Every row comes from one small tree of marks. Brackets hold a mark, then the marks that hang from it, in alphabetical order. Every link used is in the known rows. Which tree was each row made from?
Known rows:
[nuri dizi nufugu [safa madod]]: [ -4  10  -5  -6  16   2   9  10  19   4 -26 -19  -1 -11  -4   6  18 -14
  -3  -3  -5   1   6   9  24   7  -7  -5  13  -3 -11  14   2  -4  -1 -12
   5  14  27  31   3  -9  -3  -6  -7 -27   2   1  -2 -15   4   9 -13  10
  12   2 -18  13  16  14  17   3  -4   5  -5]
[nuri dizi nufugu [safa [kurapod fufo]]]: [  2   1 -43  12  19  19   8  23  26  -9 -32 -14   4  -6  -7   0  15 -24
   2   3   8  -1  14  13  32   5  -8   5   3  -5 -10 -12   0  -6   4 -18
  -4  25  34  27  -9   8   7 -13  -8 -24   2  -6   2   9   0   9  -2  12
   7   0 -10  21  25   8  27  -3  -8   5   7]
[nufugu [nuri dizi [safa [kurapod fufo] madod]]]: [ 10 -11 -20 -15   1  29   0   3  -1  -6  -9   5   5   0  -4  -2  -1 -17
   2  -6  -9  -1   9  10  16   0 -10   4   8  -4   4   2   9 -12   0  -1
   0  30  28  -4   1   1 -10  -5   0 -13  -1   4 -11 -10  18   8  -7   3
   8   4   3   1  -6   6  -5   7   2   3 -10]
[patez dapo]: [-10  25   3  -7   3 -16  11   3  -2  -5   3  -9  -5 -17   2  -7  10   5
 -27  -2 -11   3  -6 -11 -32   9   7  -4   2   2   3 -13  -9  -7   2   4
   0  30  -8  -3  28  17  26  15  33  -7  11 -14  10   2   5  11 -10  23
  -1 -10  11   3  40   9  18  14  -7 -12   0]
[madod [safa [kurapod fufo] [nuri dizi] pavam]]: [  2 -17 -28  -1  -4  13  -3  -7   1  -2  -3  10   2  20   0  -6 -14  -9
   6  11  10   0  -3   1  10  -7 -20   1 -17  -8   1  -9   6   7  -1   1
  -1   7   3  12 -19  -7   0  -3  -1   2  -8  -3  -4  -3 -17   1  11   5
  -1   5  25 -15 -35   1  -3  -6  -6   3   2]
[fufo [kurapod [safa madod [nuri dizi nufugu] pavam]]]: [  0 -12  -2   0   0  30  -6  -5   8  11  -7   6  -6  -2  -4  10  -3  -3
  23  -6   7  -1   7   4  -2  -2 -10   0  -6  -9   0   7  10  15  -7  -6
  -1 -26  10   8  -2 -18 -13  -9 -20  15  -2  11  -9 -10  -6   4   5 -22
  -4   4  -7   1 -12  -3 -14  -3   9  14  12]
[patez dapo [safa nuri]]: [ -6  11  25   0 -16   7  -8   0   3  -1  22   3  -9   0   0  -7   6  13
 -20   8   7   3 -17 -21 -31   7   7  -3  -8   6   4  -7 -10  -6   0   8
   0   6 -21  -6  11   6  25  12  25   7  14  -7   4   4   4   0 -11   8
   7  -8  17  -6  10  -1  -9   0   5  -1  -3]
[pavam [safa kurapod madod [nuri nufugu]]]: [-12 -13   4   6   0 -43 -12  10   8   8   4   9  -9   3  -6   8  -4  10
  14   5  -6  -5   3  14 -16  -7  12  10   9   2   6  17   5   4  -3   3
   1 -38 -29 -10  -1  -6  -7   9 -12  10   1   3   1   8  20  -8   1 -14
 -12   7 -18  -3   9  -9 -41  -8  13  -3   1]
[fufo [kurapod [safa nuri]]]: [ -6   4  -1  -3  -4  20  10   2 -25   5  -9  18  -4  -4   7  -1 -13   9
  -8   1  -5   2   5   2 -34   2   8   3   2   8   1  -9   3   8  -1  -2
  -4 -17  -8  -9  14  22   5  12  19  20   4   6   0  -8  15   5   0  -4
  -8   1  24   4  23 -14  -3   7   7  -8   2]
[kurapod fufo [safa madod [nuri dizi nufugu]]]: [ 10  -3 -10 -13   6  21   9  14  11   0  -2   8   7  -7  -7   7  13 -23
  13   1  -1   3   6   4  36   3   5   5  -2  -6   1   3  -4   4   3  -9
   3  -8  48  10  -5  -9 -13  -8  -7  -7  -5   2  -6   4   3   4   0  -1
   9   7 -29  -3  16   3 -12  -8  -4   7   0]
[pavam [safa [kurapod fufo] madod nuri]]: [  3 -16  -3  -6  -7 -29  -2   1  -9  -5  16  20   0   9   1   0 -10   2
   3   6  -9   0   5  10  -1 -11  11  14   4   1  10  10  -1   0   2   7
   1 -16 -21 -30  -8   6  -5   6  -7  12  -5   7   1  14  15  -9   5  -6
  -9   7  -1 -12  -8  -7 -48  -5   5  -2   2]
[fufo [kurapod [safa nuri pavam]]]: [ -3   0   2   1  -8  29   0 -11 -24   5   2  11  -5   3   6   0 -17  16
   1  -4  -1   0   0   0 -30  -2  -1   1  -6   8   4 -10   6   7  -3   5
  -5 -20 -16 -12   4   9   1   5   5  24   1   9   1 -13  -4   2  11 -11
  -8  -4  23   7 -13 -11  -1   7   7  -1   8]
[kurapod [safa madod nuri]]: [  0   2  21 -22  -7   1  13  -3 -21   5   9  11   1   2   2   2 -13  12
  -3  -3 -16   1  -6  -1  -4   0  15   1   9   7   8  15  -2   4   2   5
   3 -24   0 -21  10   7  -9  13   7   5  -2  11   0 -11  15  -1   1  -4
  -2   2  -2  -1   7  -2 -25   2   2  -8 -10]
[madod safa]: [-12  22  -3  -6   2 -16  11   0 -13   3 -20  -5   0  -8  10  -6  -7   7
 -24   4 -23   3  -4  -5 -18   6   4 -10   7   5  -6  -2   0 -10   1  -4
   2  11  -4  13   6  15   7  14  24 -12   4  -9   7 -13   3   6  -7  20
   6  -2  16   6  15   4  28  15  -8 -16 -15]
[kurapod fufo [safa nuri]]: [  7  12  -6 -10  -3  23  15  10 -20  -8   6  11   8   0   2  -3  -2  -6
  -8   2  -9   5   0   0  11   4  16   5  -2   8   7 -14  -8  -4   7   2
  -1  -5  22 -12   2  18   0   6  17   3  -2  -1   4   2   5   2   5   8
   2  -1   0   6  19  -7  -1   3  -7  -6  -3]
[dapo [patez safa]]: [  4  25  35  11   1 -12   3 -11 -23  -4  -9 -15   3 -11  12  -6   7  13
 -29 -10   6   3  -6 -16 -19  10   8 -15   5   9 -14  -7  -9  -4   2  -1
  -1  37 -12   1  16  21  12   1  17  -8   7 -11   4   7  -3  -4 -13   4
   1  -9  15   6   9  -3  54  11  -2  -9  -7]
[pavam [safa [kurapod fufo] madod [nuri nufugu]]]: [ -2 -18  -9   9   0 -32  -7  14  13  -2   8  15  -2   0  -8   8   1  -5
  18   8  -5  -2   7  14   4  -8  17  16   4  -3   7   7   0  -1   1   1
   0 -30 -11 -13 -10  -2  -7   3 -14   8  -2   3   1  17  15  -8   2  -9
  -8   7 -25  -6  10  -8 -41 -10   8   0   6]
[nuri nufugu [safa [kurapod fufo] madod pavam]]: [  1 -12 -24  13  16  12  -5   1  18  -4  -8 -10   3  -8 -10   3  -2  -3
  24  -2   5  -5   1   9  24  -5   1   8   4  -7   4   4   1 -13   0  -7
  -1 -28  -1  -1 -15  -4  -3  -9 -31  -9  -5   5   2   4 -10  -3   9  -3
   4  -6 -23  15  -7   9   0   0   0   5   6]
[pavam [safa [kurapod fufo]]]: [  3  12 -26   1  -2 -24   2   7  -8 -14  -6  -6   1  -2   6  -7   0  -3
 -16   2 -13   3  13   4   2  -2  13   8   4   5   0 -15  -6  -7   5  -3
  -5  22 -12 -13 -10  22   7   2   2   0  -2  -3   9  14   4  -4   4  10
  -4   0   3  15   8  -3  -3   4  -5  -3   6]
[dapo [patez [safa [kurapod fufo] nuri pavam]]]: [ 12 -15  16  29  -7   4 -12 -18 -18  -7  17   8   6  11   4  -6 -11  11
   3  -1  30  -3  -9 -13 -10  -4  -3   0 -13   0   0 -15  -4   2   1   7
  -3   3 -21 -19  -5  10   6  -8  -6  13  -4  -2   0  24 -15 -13   6 -13
 -10  -6  19 -12 -28  -9  13  -6   5   0   6]
[safa [kurapod fufo] madod nuri pavam]: [  2 -27  -5  -3  -4  -7   3 -11  -3   0  25  18   1  10  -1  -3 -17   5
  18   1   2  -5  -3   5  -5 -13  -3   9  -5  -2  13   7   3   3   1  15
   1 -26 -18 -32  -1   2  -6   4  -3  16  -9   8   0   9  -1  -4  15  -5
 -11   1   5 -21  -7  -5 -30  -7   2  -5   7]

Which tree is each row?
[  3   0  52   5  -4 -20  -2 -17 -26   7  14   9   2  -4   7   0  -4  16
 -12  -4  10   0 -12 -13 -22   1   7  -9   5   3  -5  15  -4   3  -2   9
   4  -3 -20 -14  18   7  -1   6  10   5   2   0  -3   8   8  -9 -12 -12
  -6  -1  13 -20 -10  -8  10   0   9  -8 -11]
[dapo [patez [safa madod nuri]]]
[-22   3  -1  12   6 -11   0  16   7  14 -14   9  -4  -5  -3   3  -3   3
  -4  13  -8  -2  -7   4 -17   4   7  -1   1   1  -3   3   5  -3  -2  -2
   3 -29   2  26   5   0  -1  14  24  -5   7 -11   3 -11  10   5  -9   8
   4   2  -4  -3  26  -5  17   3   2 -13 -12]
[madod [safa [nuri nufugu]]]
[ -9  16   1   4  -1 -23  -7  17  15   2  -4  -8  -6   7  -2   9  18  -9
  -6   4  -5   4   9  10   3   5  -2  -1   1   4  -8  -5   2   8  -1  -3
   1  16   9  30  -2 -16  -5  -2   9  -5   5 -10   0  -3   6   2  -4   2
   1   8 -14   4   6  -2   0  -6   0   5   0]
[pavam [safa [nuri dizi nufugu]]]
[  2   7  30  -6 -13   0 -15 -19   5  -3  21 -21  -8  -3   3  -8   4  19
 -10  -5   1   2 -17 -28 -16   2   4 -10  -4  -3   6   5 -10 -10  -3   7
   1   8 -30 -16   2 -11  18   1  -9   3   4   4   3  -8 -21  -5  -4   3
  11 -14   4   5 -28  14 -13   7  -1   8   2]
[patez dapo [safa madod pavam]]
[  2 -28 -18   8   5  -1  -1   2  28   2  13   8   2   5  -9   5   5 -16
  28   2  13  -5   6   9  15  -9 -15   7  -9 -15   5   4   7   9  -1   4
   0 -15  10   2  -7 -19 -11 -10 -18   5  -7   0  -6  13  -8   0  11  -7
  -5   6 -15 -17   1   1 -15 -18   0   7  13]
[safa [kurapod fufo] madod [nuri dizi nufugu] pavam]
[ 13 -16 -16 -12  -2  36  -9  -8   3  -6   2  -2   4  10  -5  -3  -5 -12
  15 -10  -4  -3   5   8  20  -5 -18   1   0  -7   6   0  11 -12  -1   3
  -1  24  21  -2 -12 -17 -12 -12 -12  -8  -6   8 -10 -18  -4   4   4  -5
   8   0   3   4 -38  12  -7   5   1  10  -4]
[nufugu [nuri dizi [safa [kurapod fufo] madod pavam]]]
[  8 -17 -30   6  15  16  -3   0  28  -5 -15 -16   3  -1 -10   2   8 -17
  22  -1  10  -4   7  10  41  -3 -13   5   0 -14  -3   3   3  -6  -1 -11
   0   4  18  14 -19 -14  -5 -20 -35 -17  -7   5  -2   1 -16   2   6   0
   8  -1 -21  11 -13  14   2  -4  -4  14  10]
[nuri dizi nufugu [safa [kurapod fufo] madod pavam]]
[ -7   8  35  31   5 -13 -10   4  -1   7  -2  -2   0  -9  -1   3  11  10
  -4  -2  20   0  -9  -9 -19   9  10  -8   0   7 -11  -6  -4  -1  -1   1
   0  -1  -7  12  15   6   4   0  16  -3  11 -14   1  12   6  -4 -13  -9
  -2  -4  -5  -6  19 -12  45  -2   7  -7  -5]
[dapo [patez [safa [nuri nufugu]]]]
[ -9  -2   7  -8   7 -15   8  12  18  12   0   3  -3  -4  -5   8  15 -12
   4   2  -3  -1   4   9   0   1  -6  -4   3  -5  -3  17   6  11  -2   3
   5  -6  19  18  11 -12  -7   2   9  -4   3  -3  -4  -4  12   7  -9   4
   0   9 -15 -15  35   0   0 -10   0  -3  -2]
[safa madod [nuri dizi nufugu]]
[ -3   2  -1 -10  -3 -46   0  -4  -8  -1  -4  -4  -6   0   7  -2  -7  16
  -9  -2 -19   0   6   5 -14  -6  10   3  15   4   1  15   0  -2   0  -1
  -1   0 -37 -22   0   6   0  10 -10   4  -1   8   4  -3  13  -7  -1  -2
  -9   1   0   7  -4  -1 -26   5   3  -6  -1]
[pavam [safa kurapod madod]]
[ -1   9   9 -11   3   0   4 -13 -10   2   2 -19   0   3   2   0  -6  13
  -4  -8  -9   0  -7   0   4  -2  -3  -7  11   5   0  13   0 -12  -2   4
   4  -4 -13  -3  -2  -4  -1   0  -9 -10  -3   8   5 -22 -11   0   5   5
   7  -7  -1  13 -29  13   7  12  -3   0  -6]
[nuri [safa madod pavam]]
[-13  -7  16   5   5 -20  -2   2  12  12  17   1  -3  -1  -6   8   0   7
  18  -3  -2  -4  -8   4 -11  -5   1  -2   2  -1   6  14   6   5  -4  11
   5 -39  -9   0   9 -18 -10   4   3   5   0   1   2  -7  -4  -2   5  -6
  -3   0 -21  -9  13  -2  -5  -5   6  -5   1]
[safa madod [nuri nufugu] pavam]
[  4   1   2 -11  -2  21   2 -19 -20   3  -9  -1  -4 -10  10  -2 -15  15
   1 -12 -10   1   3  -3 -15  -2   2  -3   4   0   3   3   3   3  -3  -3
  -2 -14 -15 -17   5   3  -2   1 -17  15  -4  15  -1 -15  -7   1   7  -9
  -5  -6  11  15 -13  -1  -5  13   2   2   8]
[fufo [kurapod [safa madod pavam]]]
[-14   3   9   2  -8  -4  -3  -8 -18   8   7   3  -3  13   3  -2 -19  16
  -6   5  -8   0 -15  -4 -19  -3  -6  -7  -6   5   2  -1   5   1  -3   9
   3 -16 -18   9  -1  -8  -1  12  18   3  -1  -6   3 -20 -11   0   5   6
   0  -1  21 -10 -30  -1   7   6  -2  -7  -9]
[madod [safa nuri pavam]]
[  1  13  42  18  -6 -11  -1  -9 -22   3   8   3   2  -1   7  -3   0  15
 -20  -2  14   0 -12 -14 -27   5   6 -10   1   9  -9  -4  -6   2   1   7
   1  16 -19  -4  17  13   8   4  25   2   7  -9   1   7   5  -6 -10  -4
  -4  -3  19 -10   0 -13  29   0   4 -10  -9]
[dapo [patez [safa nuri]]]
[ -3  15  -7  -8   3  16   7  18   7   4 -10  -5   1   1  -5   6  13 -12
   2   2  -2   1   5   5  12   8   0  -2  -2   3  -4  -7   0  12   1  -8
  -1   3  32  22   3  -5  -4  -2   4  -4   3  -6  -2  -5   3   8  -1   1
   4   4 -14   9  28   1  10  -4  -4   2  -2]
[kurapod [safa [nuri dizi nufugu]]]
[  6  20  36  20  -2 -10  -8 -20 -21  -2   2 -23   3  -3  11  -7   1  20
 -18 -12  12   1 -10 -21 -16   5  -1 -17  -2   8 -11 -11  -6  -5  -2   5
   0  28 -22   1   7   3   9  -7   3  -2   2  -7   5  -1 -21  -9  -2  -3
   0 -13  15   6 -28   1  56  10  -3  -2  -1]
[dapo [patez [safa pavam]]]
[ 19  -6  -1 -22  -8  31   5 -14  -9  -5  18   2   8  13   1   0  -3 -11
   8  -5  -2   4  -1  -4  35  -3  -5   0  -9  -4   7   2  -3   6   2   2
   3   7  28  -8 -11 -16 -14 -10 -14   2 -13  10  -6  -6 -17  -1  14  -4
   6   2  -4  -5 -33   5 -24  -5  -8  12   2]
[kurapod fufo [safa madod [nuri dizi] pavam]]
[ 12   6   2  21   4  -7   2 -10 -14 -12 -10  -2   8 -12   9 -11  -1   4
 -16  -3  16  -1   2 -13  -7   4   3  -3  -2   0  -8 -18 -10  -6   6  -5
  -4  31 -10 -15   6  30  14  -5   2  -2   2  -7   4  30   0  -6  -7   1
  -5  -7  16   1  10  -5  42   3  -1  -7   3]
[dapo [patez [safa [kurapod fufo]]]]
[ -3   5   3   4  -8  -1  -7  -2  11  -8   0 -11 -10  -7   3 -13   3  16
 -18   4   6  -2  -9 -21 -32   5   6  -1  -4   1   2 -10  -8  -7   0  -1
  -6  20 -35 -16   8  22  32   9   8   6  12  -4   6   8   0  -1  -9  11
   2 -11  20  10  14   6  -3   4   2  -2   3]
[patez dapo [safa kurapod]]
[ 13  -8  -5  -8   2  30  -1   1  12  -1   9  -2   7   2  -8   6   8 -18
  23  -4   5   3   1   1  39  -1  -1   4  -9  -8   5   0  -2   4   0  -3
   2 -12  40   7 -15 -24 -17 -15 -21  -2 -10   7  -6  -2 -18   1  12  -7
   7   3 -30   0 -15   5 -11  -8  -6  14   6]
[kurapod fufo [safa madod [nuri dizi nufugu] pavam]]
[  8   3 -39  -4   8  19  15   7   4 -13 -22  -5   5   2   0  -7   5 -19
 -11   4   4   0  11   9  25   3 -13   4   2  -2  -7 -12  -2  -7   5 -12
  -3  42  22  10  -8  18  10  -8   0 -17  -1  -2   1   6  -2   8  -1  17
   5   1  12  14   8   9  17   1 -10   3   2]
[nuri dizi [safa [kurapod fufo]]]
[ -7 -12  -5  -2  -1 -36 -10   9  19   6  -4   4  -8   9  -7   9   6  -2
  13   6  -2  -4   9  13   1  -6  -2   6   4  -3  -2  16   7  12  -3  -2
   0  -7 -13   7  -8 -15 -11   0 -16   5  -1   3  -5   2  15  -4  -2 -13
  -7  13 -14  -5  -4  -2 -38 -13   7   5   4]
[pavam [safa kurapod madod [nuri dizi nufugu]]]
[ 10   4 -19   2   1  40  -1   9  13  -5   3  -9   7   6  -7   5  13 -18
  15  -2   8   2   4   0  35   5  -4   0 -14  -2   1 -19  -2   5   2  -6
  -2   5  43  22 -14 -17  -9 -16  -9  -2  -5  -3  -2   1 -21   4  12   0
   8  -1 -24   8  -8   3  12  -7 -10  13   7]
[kurapod fufo [safa [nuri dizi nufugu] pavam]]
[  0   8  19 -19 -12 -29   0  -3 -10   4  13  -1  -5  15   4   5   6  -2
 -14  -1 -13   7   4   6   2  -2  -4  -2   6   3  -2  19   1   8  -2   6
   4  17  -7   1  -3 -14 -10   4   5   1  -3   4  -4 -10  10  -2  -5  -1
  -1  11   1 -10 -23  -1 -35  -4  -1   6  -5]
[pavam [safa madod [nuri dizi]]]
[ -8 -17 -36  11   8   7   0  17  23   3 -20  16   2  -3  -6   1   0 -21
  10  16   8  -2   5   8  13   0  -8   6 -10 -11  -4  -6   6   4   0 -10
  -1  -3  24  27 -13   2   1  -2   5  -7   0 -11  -3  10   4   7  -4   9
   2   9   1 -11  21  -2  10  -9  -2  -1   0]
[madod [safa [kurapod fufo] [nuri dizi nufugu]]]
